Known rows, with every step that occurs:
rokim-berof-vati-feben: [-1.536  1.771  3.046  0.005 -3.469  3.557  3.692  1.685 -2.700 -5.065
 -0.188  1.135  3.503  3.649  0.972 -2.032  3.845  1.072 -1.367 -2.152
  0.398 -1.214  1.478 -2.696]
bibemiz-vumik-relif-vati: [-0.484 -0.776 -3.531  0.027 -0.283 -0.376 -0.099 -0.288 -3.100 -0.291
 -2.595 -8.304  3.852  1.306 -0.450 -2.821 -0.768  1.361  0.457  1.026
  0.302 -3.963  1.389  3.641]
relif-vumik-berof-vati: [-0.548 -1.811  2.361  0.196 -2.290  3.494  0.601  0.600 -2.225 -4.914
 -1.856 -2.487  0.563  0.897  1.155  0.160  1.339 -1.244 -0.910  0.587
 -5.042  1.240 -0.137 -0.283]
bibemiz-vumik: [-0.290  0.048 -3.714  0.992  0.547  2.500  0.161  1.364 -2.663 -3.201
 -2.223 -4.824  0.212  2.187  0.812 -1.573  0.298  1.284  1.894 -0.800
 -0.802  0.089 -0.116  0.835]
ritam-rokim-berof: [-4.493  2.271 -0.636 -0.135  1.393 -2.109  4.100  3.725 -1.268 -3.304
  0.538 -2.486  0.387  0.786  0.951  0.525  1.051  0.018  2.865  2.641
  4.840  2.809 -1.549 -2.746]
rokim-berof-vati-relif: [-1.241 -0.832  4.246 -1.536 -2.135  4.028  3.492  3.713 -1.073 -5.463
 -0.561 -4.077  2.171  3.447 -0.897  0.467  2.345  2.102 -1.400 -1.699
  2.497  1.290 -1.740 -2.075]
vumik-relif-vati: [-1.222 -0.557 -0.876 -0.927 -0.896  0.044  0.547  1.750 -2.154 -0.819
 -0.787 -7.348  2.603 -0.017 -3.050 -1.170  0.478  2.026 -0.274  3.086
  1.071 -3.606  0.497  3.534]
ritam-rokim-relif-vati-berof: [-5.236  0.118 -2.312  0.022 -1.869  0.002  2.743 -0.088 -3.088 -0.478
  1.378 -3.959 -1.827 -2.627  0.436 -4.206  0.045  1.868 -1.217  4.012
  2.428 -1.742  3.692 -1.376]
relif-vati: [-1.679 -1.158 -0.412  0.579 -1.199  2.732  1.147  1.714 -1.209 -2.663
 -0.227 -6.295 -0.232  1.236 -3.590 -0.855  1.935  2.496  0.404  3.217
 -0.290 -2.553  0.677  1.090]
vumik-relif-vati-feben: [ 0.109  0.844  0.269 -2.484 -3.403  2.787  0.633  0.567 -2.382 -1.113
 -0.111 -3.732  3.862  1.230 -2.280 -3.550  0.180  1.309 -1.615  2.437
 -0.142 -5.288  3.075  3.043]
rokim-relif-vati: [-3.207  0.850 -2.509  0.613 -0.789  0.023 -0.737  1.480 -3.667 -3.484
 -1.936 -4.690  0.201  0.841 -1.934 -2.964  1.596  2.509  0.477  3.798
  0.297 -3.212  0.506  0.605]
vati-relif-vumik-berof-rokim-biref-musez: [ 5.078 -0.557  0.031 -6.453  2.343  5.863 -3.316  0.799  3.226  0.988
  0.777 -0.150  1.632  3.130 -1.050  1.384 -5.872 -4.799 -0.166  5.671
 -1.201  6.620 -1.758 -0.155]
bibemiz-vumik-relif: [ 0.293  0.639 -4.539 -0.699  0.672 -0.279 -0.151  1.253 -3.472 -1.383
 -2.891 -5.829  2.689  1.177  1.405 -1.576 -1.113  0.628  1.328 -0.930
  0.472 -1.000 -0.262  3.138]
biref-rokim-berof-vati: [-2.967  1.648  5.030 -0.924 -0.572  2.553  3.850  4.553 -5.104 -5.806
 -0.574 -2.295  1.511  4.350 -0.988  1.773  3.852  2.712  1.159 -3.173
  1.003  1.078 -1.236 -2.746]
berof-rokim-biref-musez: [ 2.781  2.191 -3.494 -2.323  3.757  2.916 -0.796  1.763  1.529  3.371
  2.857  0.245  0.602  2.253 -1.778  0.688 -2.289 -0.974  1.105  3.916
  1.811  3.890 -0.635  0.037]
relif-vumik: [-1.021 -0.474 -0.191 -0.655  1.108  2.172 -1.212  3.528 -0.107 -5.718
 -2.371 -3.283 -0.671 -0.826 -0.904  1.166  0.708  0.654  0.974  2.146
 -2.794  1.652 -0.673 -0.546]
ritam-rokim-biref-musez: [ 0.299  4.095 -2.850 -2.027  3.232  2.625  0.720  2.173 -0.757  2.245
  4.600 -0.752 -0.563  2.402  1.039  0.140 -1.884 -1.043  2.558  4.905
  1.600  4.837 -0.576 -0.759]
rokim-relif-vumik-fonu: [-1.281  0.823 -4.786  0.621  2.148 -4.035 -1.254  2.912 -2.703 -5.701
 -6.049 -2.290 -0.398  0.333  3.652 -4.458 -0.750  0.517  0.498  1.201
 -2.449  1.542 -0.727 -0.534]
ritam-rokim-biref: [-0.181  2.326 -3.229  0.373  2.381 -0.389  1.061  2.341 -0.307  1.439
  3.671 -1.997  0.005  0.283  0.511 -0.074 -1.436  0.631  2.483  3.671
  1.024  2.828  0.191 -0.020]
ritam-rokim: [-2.576  1.524 -1.417 -0.068  0.626  0.882  3.721  3.238 -0.904 -1.778
  1.661 -3.397 -1.677 -0.336 -0.062 -0.598  0.298  0.617  2.181  2.488
  2.131  1.829 -0.863 -0.650]
feben-vati-relif-vumik-berof-rokim: [ 3.985 -2.083  2.395 -5.778 -2.475  7.038  0.459  0.609  1.586 -3.036
 -0.802  0.890  0.984  0.754 -1.750 -2.508 -4.554 -2.680 -1.642  2.286
 -1.295  1.821  0.513 -1.064]
vati-berof-rokim-relif: [-2.255 -0.701 -4.058 -1.210 -0.546  0.343  1.407  1.287 -1.072 -0.561
 -0.918 -0.787 -1.868 -2.774 -0.582 -2.661 -0.712  1.551 -1.845  1.385
  2.755  0.185  1.563 -1.006]
feben-vati-relif-vumik-berof-rokim-biref: [ 6.101 -1.290  0.281 -5.078 -0.830  6.011 -2.233  0.089  2.067  0.367
  1.204  2.173  2.615  1.623 -1.253 -2.059 -6.293 -3.095 -1.141  3.450
 -2.581  2.652  1.546 -0.633]
rokim-biref-musez: [ 1.824  2.784 -2.722 -1.906  2.658  4.824 -2.236  2.425 -1.581  0.451
  2.442 -1.227 -0.197  3.674 -0.508  0.989 -1.007  0.062  1.530  3.625
 -0.867  3.603 -0.736  0.698]

Rows:
[-0.625 -2.562 -1.862 -1.160 -0.760  3.476  3.229  1.877  1.192  0.237
  1.173 -2.330 -2.367 -2.492 -2.215 -0.420 -0.120  1.575 -1.960  0.687
  2.288  0.908  1.823 -0.582]  vati-berof-rokim
[-2.012  0.451 -2.134 -1.238 -0.358 -0.074 -3.370  1.095 -4.112 -5.907
 -4.517 -0.926 -0.115  0.577  1.916 -1.187 -0.907 -2.066  1.067  3.833
 -3.687  1.685 -1.339 -0.307]  rokim-relif-vumik-berof
[-0.802 -3.212 -1.687 -2.133 -1.620  0.594  2.812  0.061  0.676  2.955
  0.662 -5.953  1.432 -3.598 -3.485 -1.697 -1.239  1.691 -3.383  2.600
  3.480 -2.908  3.417  2.304]  vumik-relif-vati-berof-rokim
[-0.999 -2.735 -3.034 -0.656 -2.066  1.904  0.730 -1.196 -3.392  0.698
 -1.441 -7.979  2.104 -0.888  0.166 -3.169 -1.052  1.882 -2.258  0.036
  0.138 -3.489  4.230  3.023]  bibemiz-vumik-relif-vati-berof
[ 1.935 -2.525 -0.215 -2.541  0.893  1.637  0.470  4.194  1.170 -5.749
 -3.886 -5.472 -0.879  1.435  1.056 -2.270 -1.983  0.330 -0.859  0.490
 -2.030  3.061 -1.371  0.083]  vati-relif-vumik-fonu
[ 0.361  1.060  2.458 -0.160 -4.411  6.640  3.624  1.238 -2.249 -3.658
  1.148  0.063  1.295  2.414 -0.034 -3.099  2.963  1.695 -2.140 -2.258
 -2.326 -2.600  2.341 -0.553]  berof-vati-feben
[-0.255  0.205  0.901 -0.755 -3.833  5.472  1.038  0.490 -1.402 -3.137
  0.604 -2.661  1.271  2.389 -2.733 -3.318  1.683  1.638 -1.040  2.339
 -1.566 -4.185  3.183  0.751]  relif-vati-feben
[ 3.241 -0.647 -2.879 -1.623 -1.104  5.281  1.186  0.240  0.482  3.634
  4.152  2.902 -0.121 -1.463 -1.289 -3.255 -2.882  1.422 -2.501  0.940
  0.351  0.259  5.277 -1.261]  feben-vati-berof-rokim-biref
[ 3.596 -0.790 -6.395  0.707  1.702  0.308 -1.309 -2.070 -0.591  3.618
 -0.105 -1.358  2.665  2.995  1.010 -1.310 -4.018 -2.634  2.063  1.896
 -0.618  2.378  0.303  1.830]  bibemiz-vumik-berof-rokim-biref
[-1.768 -2.718 -0.690 -1.632 -2.683  2.189  1.352  0.801 -2.586  0.235
  0.489 -6.795  0.576 -2.080 -2.392 -1.506  0.153  2.461 -2.921  2.194
  0.988 -3.204  3.485  2.636]  vumik-relif-vati-berof
[-2.356 -1.124 -3.267 -1.669  0.638 -0.165 -0.635  1.339  0.568 -2.768
 -2.775 -0.346 -0.975 -4.459  0.378 -1.839 -1.405  0.391 -2.105  2.091
  0.033  1.285  2.099 -2.258]  vati-berof-rokim-relif-vumik
[ 1.148 -2.685  3.720 -2.279 -4.529  7.207  2.703  1.220 -2.370 -3.393
  0.438 -4.204  0.025  3.646 -0.912 -0.691  0.476 -0.039 -1.981 -0.514
 -1.448  0.916 -1.327  0.992]  vumik-berof-vati-relif
[ 1.298 -2.853  2.420 -4.314 -1.693  5.630 -1.798  2.442 -0.089 -5.953
 -2.351 -4.007 -0.478  1.803 -0.823  1.273 -2.032 -2.020 -0.235  2.846
 -3.134  3.384 -2.060  0.333]  vati-relif-vumik-berof
[ 0.309 -2.072  4.510 -2.282 -1.629  5.873  1.049  3.244  0.929 -6.185
 -1.330 -4.494  0.718  0.414 -1.024  0.045  0.858  1.471 -2.252 -1.010
 -3.081  1.171 -0.569 -1.061]  berof-vati-relif-vumik
[-0.686  1.485  1.508 -1.194 -4.448  3.562 -0.880 -1.200 -4.593 -5.890
 -2.852  2.969  2.671  1.964  3.586 -4.716  0.401 -2.275 -2.251  0.265
 -6.113 -1.251  2.019 -1.336]  rokim-relif-vumik-berof-vati-feben
[-0.896  1.562 -2.345 -0.984 -2.229  1.024  0.873 -0.698 -0.334 -0.931
 -0.992  0.081  2.724  0.683 -2.477 -5.760 -0.408  0.762 -1.166  3.334
  1.507 -4.762  2.886 -0.178]  berof-rokim-relif-vati-feben
[ 2.015  0.272 -4.370  0.067  2.644 -0.168 -0.142  2.060  2.064  2.461
  1.819 -1.178  0.944  0.160 -2.254  0.496 -1.710  0.679  1.104  2.890
  1.315  1.789 -0.167  0.760]  berof-rokim-biref
[-2.199  0.014 -3.285  0.289  0.480 -1.711  0.561  0.699 -0.431 -0.730
 -1.669 -3.581  1.234 -0.609 -3.012 -3.273  0.127  1.564  0.145  4.095
  2.779 -3.042  0.666  0.178]  berof-rokim-relif-vati
[ 0.717 -1.523 -1.766 -0.966 -0.638  2.017  1.924  0.973 -0.372 -0.231
 -0.386 -2.057 -0.290  1.027 -1.791 -0.068 -1.158 -1.825  0.917  2.851
  1.316  1.527 -1.582  0.977]  vumik-berof-rokim
[-0.075 -3.234 -4.194 -1.086 -0.960  0.330  2.096 -2.116 -0.130  3.434
 -1.142 -6.876  2.884 -2.294 -1.172 -3.443 -2.384  0.980 -2.649  0.468
  2.622 -3.227  4.195  2.457]  bibemiz-vumik-relif-vati-berof-rokim
[-2.161  0.071  0.151  0.209 -2.044  0.679 -1.158 -0.018 -4.582 -5.563
 -3.650 -0.564  1.200  0.587  2.830 -2.227  0.937 -1.227 -0.984  0.960
 -4.473  0.594 -0.264 -0.697]  rokim-relif-vumik-berof-vati
[-2.909  0.181  5.119 -2.198  0.005  0.548  4.238  3.553  1.321 -5.941
 -0.407 -3.151  2.254  0.341  1.539  0.202  0.548 -0.410 -0.548  0.339
  2.019  3.710 -0.903 -4.616]  ritam-rokim-berof-vati-relif-vumik
[-0.408  0.097 -5.731  0.314  3.243 -5.808  0.377  2.278  0.510 -2.770
 -5.888 -1.056  0.436 -1.020  2.643 -4.641 -2.039 -0.444  0.073  1.789
  0.163  1.623 -0.652 -0.994]  berof-rokim-relif-vumik-fonu
[ 1.407 -2.392 -3.473 -1.536  0.215 -0.611  0.248 -0.559  1.159  6.245
  2.475 -4.300  3.006 -2.950 -2.831 -1.264 -2.828  1.502 -2.797  3.855
  2.106 -1.870  4.362  2.930]  vumik-relif-vati-berof-rokim-biref
